What can hang from each mark:
tofo: deku menok
menok: bukad deku tafo tofo
bukad: menok
tafo: togade
kidanog: nurut
zene: menok tafo
nurut: bukad kidanog
togade: tafo zene

Every row comes from one small tree of marks. Brackets hold a mark, then the marks that hang from it, in alphabetical order. Every link used is in the known rows. Which tree was each row made from?
Known rows:
[togade tafo [zene [menok bukad deku tofo]]]: [ 1.73  0.88 -3.41 -0.34 -3.53 -4.76 -1.30  1.84 -0.29 -2.18 -0.23 -0.21
  0.82 -3.12  2.50  0.57 -4.77 -0.34 -3.18 -2.10  0.06  0.55 -0.23  1.13
  3.08]
[tafo [togade [zene menok]]]: [ 1.14 -0.82 -0.30  0.88 -1.64 -1.50 -0.89  1.09 -0.08 -2.32 -1.18  0.12
  1.26 -3.34 -1.41  0.35  2.19  1.98 -0.93 -0.65 -1.52 -1.56 -0.29  0.32
  0.87]
[tofo deku [menok bukad [tafo togade]]]: [-2.58 -0.30 -3.22  1.64 -2.07  1.95 -0.01  1.41  1.61 -2.66  0.09  1.53
 -0.28  0.39  6.04  0.84  2.38  0.92 -0.63  1.07 -4.62  3.24 -1.53  1.33
  4.06]
[zene [menok bukad deku tafo]]: [-3.27  2.65 -2.78  0.46 -4.72  0.84 -1.70  0.25  0.28 -1.59  1.01  2.10
 -0.46 -1.27  6.47 -0.01 -7.69  0.44 -0.68 -0.26  0.16  2.42  0.07 -0.67
  1.85]
[nurut [bukad [menok tofo]]]: [-1.58  1.58 -0.17  0.35 -2.27 -4.03  0.51  0.02 -1.13 -0.22  2.69 -0.15
 -0.74  0.14  2.01  1.57  3.01 -1.74 -2.95  1.49 -0.19 -2.55 -1.91  1.44
 -0.32]
[nurut [bukad [menok tafo tofo]] kidanog]: [-3.92  1.51  1.59  1.27 -5.13 -0.44  0.61  1.66 -1.10 -1.57  3.38 -0.80
 -1.06  0.50  6.83  1.82  1.46 -1.48 -4.00  2.34 -2.80 -1.65 -4.18  0.87
  0.06]
[menok deku tafo tofo]: [-1.98  1.62 -1.95 -1.08 -3.26 -1.64 -0.55  1.39  0.17 -0.88  2.74 -0.28
 -0.16 -0.10  4.63 -0.06 -3.25 -1.64 -2.47 -1.39 -0.70  3.24 -1.96  0.15
  1.74]
[menok deku tofo]: [-0.38  1.16 -2.04 -0.72 -1.38 -2.46 -0.14  0.82 -0.02  0.35  1.61  0.26
  0.31  0.21  1.40 -0.50 -2.35 -1.83 -2.16 -1.30 -0.12  1.22 -1.17  0.61
  1.92]
[nurut kidanog]: [-0.75 -0.48  1.64  1.32 -1.10  2.77  0.54  0.92 -0.22  0.00 -0.44 -0.07
  0.03  0.51  1.90 -0.46 -0.40  0.04 -0.72  0.86 -2.26 -0.87 -1.31 -0.04
  0.68]
[zene [menok bukad] tafo]: [-1.46  0.68  0.25  1.34 -4.08 -2.84 -1.66 -1.29 -0.87 -5.16 -2.77  1.70
  1.01 -1.19  3.58  3.12 -6.48  1.56 -0.34  1.12  0.97  1.10  0.29  0.54
 -2.56]
[zene menok tafo]: [-1.12  0.27  1.05  1.54 -2.83 -2.11 -1.31 -0.99 -0.55 -4.60 -2.70  0.58
  0.99 -1.47  1.30  1.79 -4.77  2.21 -0.09  0.78  0.18  0.54 -0.84  0.35
 -3.37]
[kidanog [nurut [bukad menok]]]: [-1.87  2.23  0.30  0.33 -3.75 -0.04  0.80 -0.36 -0.16  1.74  0.94  0.22
 -0.84 -0.16  0.23 -0.66  3.28  0.56 -0.37  2.30 -0.94 -3.31 -2.27 -1.14
  0.86]
[tofo [menok bukad]]: [-0.24  0.27 -0.61  1.09 -0.22 -1.11 -0.05  0.22  0.04 -1.75 -0.43  0.09
  0.50  0.10  3.39  1.30 -2.09  1.16  0.05  0.24 -0.44  1.20  0.93  1.37
  3.30]
[tafo [togade [zene [menok bukad tofo]]]]: [ 1.14 -0.23 -0.80 -0.07 -3.83 -3.67 -1.30  1.18 -0.73 -4.27 -0.13  1.19
  1.69 -3.16  1.66  3.45 -0.33 -0.18 -3.12 -0.19 -1.02 -0.77  0.12  1.54
  1.93]
[tafo togade]: [ 0.00 -0.36 -1.78  0.74 -0.30  0.22 -0.19  0.60  0.38 -2.09 -0.43 -1.02
  0.15  0.05  0.07  0.46  5.26 -0.02  0.54 -0.58 -2.37  2.23 -0.48  0.09
  1.91]
[kidanog [nurut bukad]]: [-0.41  0.74  1.23 -1.54 -4.28 -1.55  0.82  0.11  0.48  2.48 -0.15 -1.40
 -1.64 -0.37  1.80  0.05  2.38  1.28 -0.58  1.17  0.12 -1.34 -1.46 -1.63
  0.04]
[kidanog nurut]: [ 0.04  0.71  0.80 -0.72 -2.44  2.49  0.24 -0.24  0.61  0.72 -0.60  0.22
  0.45 -0.43 -1.05 -0.54 -0.42  0.70  0.62  0.90 -1.36 -0.24 -0.97 -1.48
  1.29]
[kidanog [nurut [bukad [menok tafo tofo]]]]: [-3.15  2.78  0.65 -0.72 -6.46 -0.72  0.30  0.48 -0.20 -0.66  3.22 -0.53
 -0.68 -0.51  4.24  1.74  1.60 -0.78 -2.81  2.34 -1.96 -0.89 -3.78 -0.52
  0.85]
[togade [zene tafo]]: [ 1.13 -1.64  2.05 -0.52 -1.55 -6.23 -0.19  0.63 -1.40 -1.68 -2.57 -0.19
  1.68 -1.78 -1.02  0.63 -1.39  1.81 -1.45 -0.97  2.00 -1.51 -1.58  0.68
 -3.32]
[tafo [togade [zene [menok bukad deku tofo]]]]: [ 0.40  0.82 -3.11 -0.10 -4.37 -4.47 -1.38  1.82 -0.46 -2.54  0.35  1.47
  1.43 -2.86  2.37  1.05 -1.96 -0.49 -3.25 -1.68 -0.63  0.07 -0.38  1.11
  3.75]
[tofo [menok bukad deku [tafo togade]]]: [-2.56  1.44 -4.64  1.35 -2.74 -0.66 -0.81  1.99  0.88 -3.33  0.77 -1.11
 -0.09  0.11  7.34 -0.10  0.50  1.01  0.20 -1.76 -3.06  5.94 -0.92  0.67
  6.88]
[togade [zene menok tafo]]: [ 0.55 -0.90  2.37  0.55 -2.78 -5.02 -1.11  0.13 -1.16 -3.21 -3.05  0.83
  1.84 -3.28 -0.62  1.16 -4.57  2.96 -1.59 -0.18  1.59 -2.30 -1.04  0.67
 -3.83]

Write each row's tree:
[-2.24 -0.54 -0.56  1.04 -0.29  2.16  0.55  1.03  1.59 -0.10  0.76  1.34
 -0.51  0.06  3.60 -0.77 -1.07  1.66 -0.99  1.30 -3.08  0.63 -2.11  1.15
  1.20]	[tofo deku [menok tafo]]
[ 2.85 -0.70 -0.29 -0.11 -1.82 -3.27 -0.88  1.60 -0.22 -3.41 -0.63 -1.78
  1.05 -3.56 -0.53  1.58 -1.16  0.69 -2.86 -1.09 -0.91 -0.42 -0.83  1.27
  0.34]	[togade tafo [zene [menok tofo]]]
[ 2.01 -1.38 -1.15  0.02 -1.51 -1.46 -0.20  1.42  0.88 -1.11 -0.59  1.23
  0.50 -3.11 -1.13  0.18 -1.21  0.31 -3.83  0.39 -2.25 -2.76 -1.82  1.68
 -0.76]	[togade tafo [zene [menok [tofo deku]]]]
[-2.24  1.19 -3.95  0.26 -2.62  0.27 -0.71  1.73  0.82 -1.71  1.15 -1.19
 -0.30  0.12  3.88 -1.43  2.57 -0.19  0.14 -1.87 -2.70  4.79 -2.02 -0.73
  3.40]	[menok deku [tafo togade]]
[ 1.56 -0.90 -1.90 -0.18 -2.94 -1.85 -0.52  1.34  0.46 -1.60 -0.62  2.29
  0.43 -2.86  1.19  1.41 -3.04 -0.33 -3.98  0.72 -1.39 -2.58 -0.88  1.83
  0.09]	[togade tafo [zene [menok bukad [tofo deku]]]]
[ 0.28 -0.93 -1.60  0.05 -3.51 -1.49 -0.56  1.15  0.26 -1.99 -0.11  4.05
  1.14 -2.69  1.00  1.95 -0.23 -0.58 -4.18  1.22 -2.27 -3.03 -1.03  1.83
  0.96]	[tafo [togade [zene [menok bukad [tofo deku]]]]]
[ 2.51 -0.81 -0.60  0.57 -0.80 -1.59 -0.88  1.25  0.07 -2.03 -1.72 -1.63
  0.53 -3.53 -1.12 -0.16 -0.47  2.15 -0.88 -1.09 -0.56 -0.79 -0.24  0.24
  0.12]	[togade tafo [zene menok]]
[-2.95  0.66 -2.85  0.69 -5.34  2.18 -1.19  0.59  1.23 -4.50  1.29  3.43
  0.03 -1.07  5.87  3.15 -1.30 -1.20 -2.90  2.06 -4.11  2.21 -1.53  1.06
  1.25]	[zene [menok bukad [tafo togade] [tofo deku]]]
[-4.29  1.44  1.44  2.00 -4.14  1.29  0.67  1.29 -0.75 -0.16  2.25 -0.64
 -1.75  0.60  6.17 -0.08  2.00  0.06 -2.02  2.31 -2.37 -1.98 -3.61 -0.22
 -0.01]	[nurut [bukad [menok tafo]] kidanog]
[-2.66  0.98  1.17  2.42 -2.43  0.31  1.16  0.68 -1.03  1.24  1.06 -0.03
 -1.25  0.82  2.94 -0.59  3.31 -0.14 -1.65  2.36 -1.85 -4.09 -2.75  0.27
  0.00]	[nurut [bukad menok] kidanog]
[-2.56  0.31 -1.33 -1.15 -3.75  0.87 -0.13  0.50  0.55 -0.75  2.18  3.34
 -0.38  0.37  5.41  2.10 -3.58 -2.39 -3.56  1.85 -1.42  0.49 -1.61  1.07
 -0.28]	[menok bukad tafo [tofo deku]]
[ 1.59 -0.76 -0.04  0.18 -2.51 -3.16 -0.92  1.42 -0.34 -3.85 -0.07  0.08
  1.71 -3.42 -0.53  2.12  1.34  0.54 -3.02 -0.66 -1.76 -1.20 -0.92  1.36
  1.24]	[tafo [togade [zene [menok tofo]]]]
[-0.70  0.57 -3.34 -1.53 -4.88 -4.40 -0.89  2.80 -0.50 -2.00  1.85  0.04
  0.86 -1.68  5.20  0.97  0.18 -1.57 -3.56 -2.45 -0.77  2.70 -1.83  0.68
  4.10]	[menok bukad deku [tafo [togade zene]] tofo]
[-1.90 -0.19 -2.20  1.48 -5.27 -2.42 -1.21 -0.42  0.26 -6.34 -1.90  3.43
  1.10 -0.82  3.62  4.01 -1.83 -0.30 -2.64  2.03 -2.94  1.43 -1.88  1.90
 -1.43]	[zene [menok bukad [tofo deku]] [tafo togade]]
[-2.30  3.29 -1.67 -0.41 -5.25 -2.70  0.67  0.48 -0.15  2.20  2.69  0.42
 -0.64  0.06  1.70 -1.17  1.16 -1.37 -2.51  1.01 -1.13 -2.03 -3.38 -0.57
  2.75]	[kidanog [nurut [bukad [menok deku tofo]]]]
[-3.61  2.73 -4.63  1.47 -2.74  0.33 -0.81  1.44 -0.05 -3.52  3.49  0.21
  0.84  0.20  3.11 -0.39  3.11 -2.41 -1.57 -0.90 -4.30  3.43 -3.30  0.74
  4.50]	[bukad [menok deku [tafo togade] tofo]]
[-2.09 -0.15 -0.51 -0.92 -2.42  1.60  0.25  0.76  0.85 -0.19  2.22  2.25
 -0.41  0.22  3.19  1.01 -1.51 -1.62 -3.16  1.51 -2.17  0.27 -2.56  0.90
 -1.12]	[menok tafo [tofo deku]]
[-2.43  0.08 -3.22 -0.46 -4.09  0.85 -0.34  1.20  0.98 -2.82  1.77  2.26
 -0.29  0.39  5.45  2.67  1.89 -2.45 -2.91  1.23 -3.66  2.73 -2.02  1.12
  1.76]	[menok bukad [tafo togade] [tofo deku]]
[-1.95 -0.12 -1.91  0.70 -2.10  0.27  0.23  1.97  0.03 -1.67  2.60  3.06
  1.45 -1.51 -0.11 -0.29  4.77 -1.82 -3.79  0.97 -4.35 -2.53 -4.18  1.72
  1.13]	[bukad [menok [tafo [togade zene]] [tofo deku]]]
[-2.75  3.29 -1.88  0.22 -4.17 -0.87  0.75  0.27  0.13  3.49  1.53  0.66
 -1.15  0.17  0.96 -3.03  1.82  0.20 -0.41  0.93 -0.62 -2.51 -2.86 -1.47
  2.54]	[kidanog [nurut [bukad [menok deku]]]]
[-1.88  1.55 -3.29  0.46 -2.87 -2.57 -0.53  2.58 -0.72 -2.18  3.02  0.41
  1.55 -1.66  1.16 -1.05  3.03 -1.70 -2.97 -1.75 -2.75  0.72 -3.56  0.93
  3.99]	[bukad [menok deku [tafo [togade zene]] tofo]]
[-1.52  2.26  0.72 -0.36 -4.69 -1.79  0.70 -0.05 -0.45  0.34  2.10 -0.03
 -0.41 -0.26  0.89  1.17  2.53 -0.94 -2.34  2.44 -1.41 -3.00 -2.92 -0.11
  1.03]	[kidanog [nurut [bukad [menok tofo]]]]
[-3.17  0.45  0.68  1.72 -3.11  0.36  1.77  0.92 -0.36  2.15  2.29  2.62
 -1.34  1.19  3.06 -0.25  2.68 -1.84 -4.58  3.83 -3.52 -5.88 -4.35  1.58
 -0.88]	[nurut [bukad [menok [tofo deku]]] kidanog]
[-2.38  1.75 -4.49 -0.60 -4.79 -1.94 -1.16  1.61  0.21 -3.52  2.36 -0.30
  0.05  0.19  6.81  1.68  0.28 -2.30 -2.12 -1.60 -2.34  5.57 -1.37  0.46
  4.53]	[menok bukad deku [tafo togade] tofo]
[-1.10 -0.13 -0.64  2.32 -3.22 -2.28 -1.51 -0.33 -0.12 -6.72 -2.92 -0.51
  1.20 -1.41  1.34  2.30  0.71  2.31  0.61  0.20 -2.04  2.74 -1.16  0.40
 -1.43]	[zene menok [tafo togade]]
[-0.95  0.21 -3.33  0.34 -2.62 -3.34 -0.56  3.15  0.18 -1.90  0.34 -0.87
  0.84 -1.70  5.56 -0.91  0.63  1.69 -1.27 -2.61 -1.67  3.05 -1.30  0.96
  6.32]	[tofo [menok bukad deku [tafo [togade zene]]]]
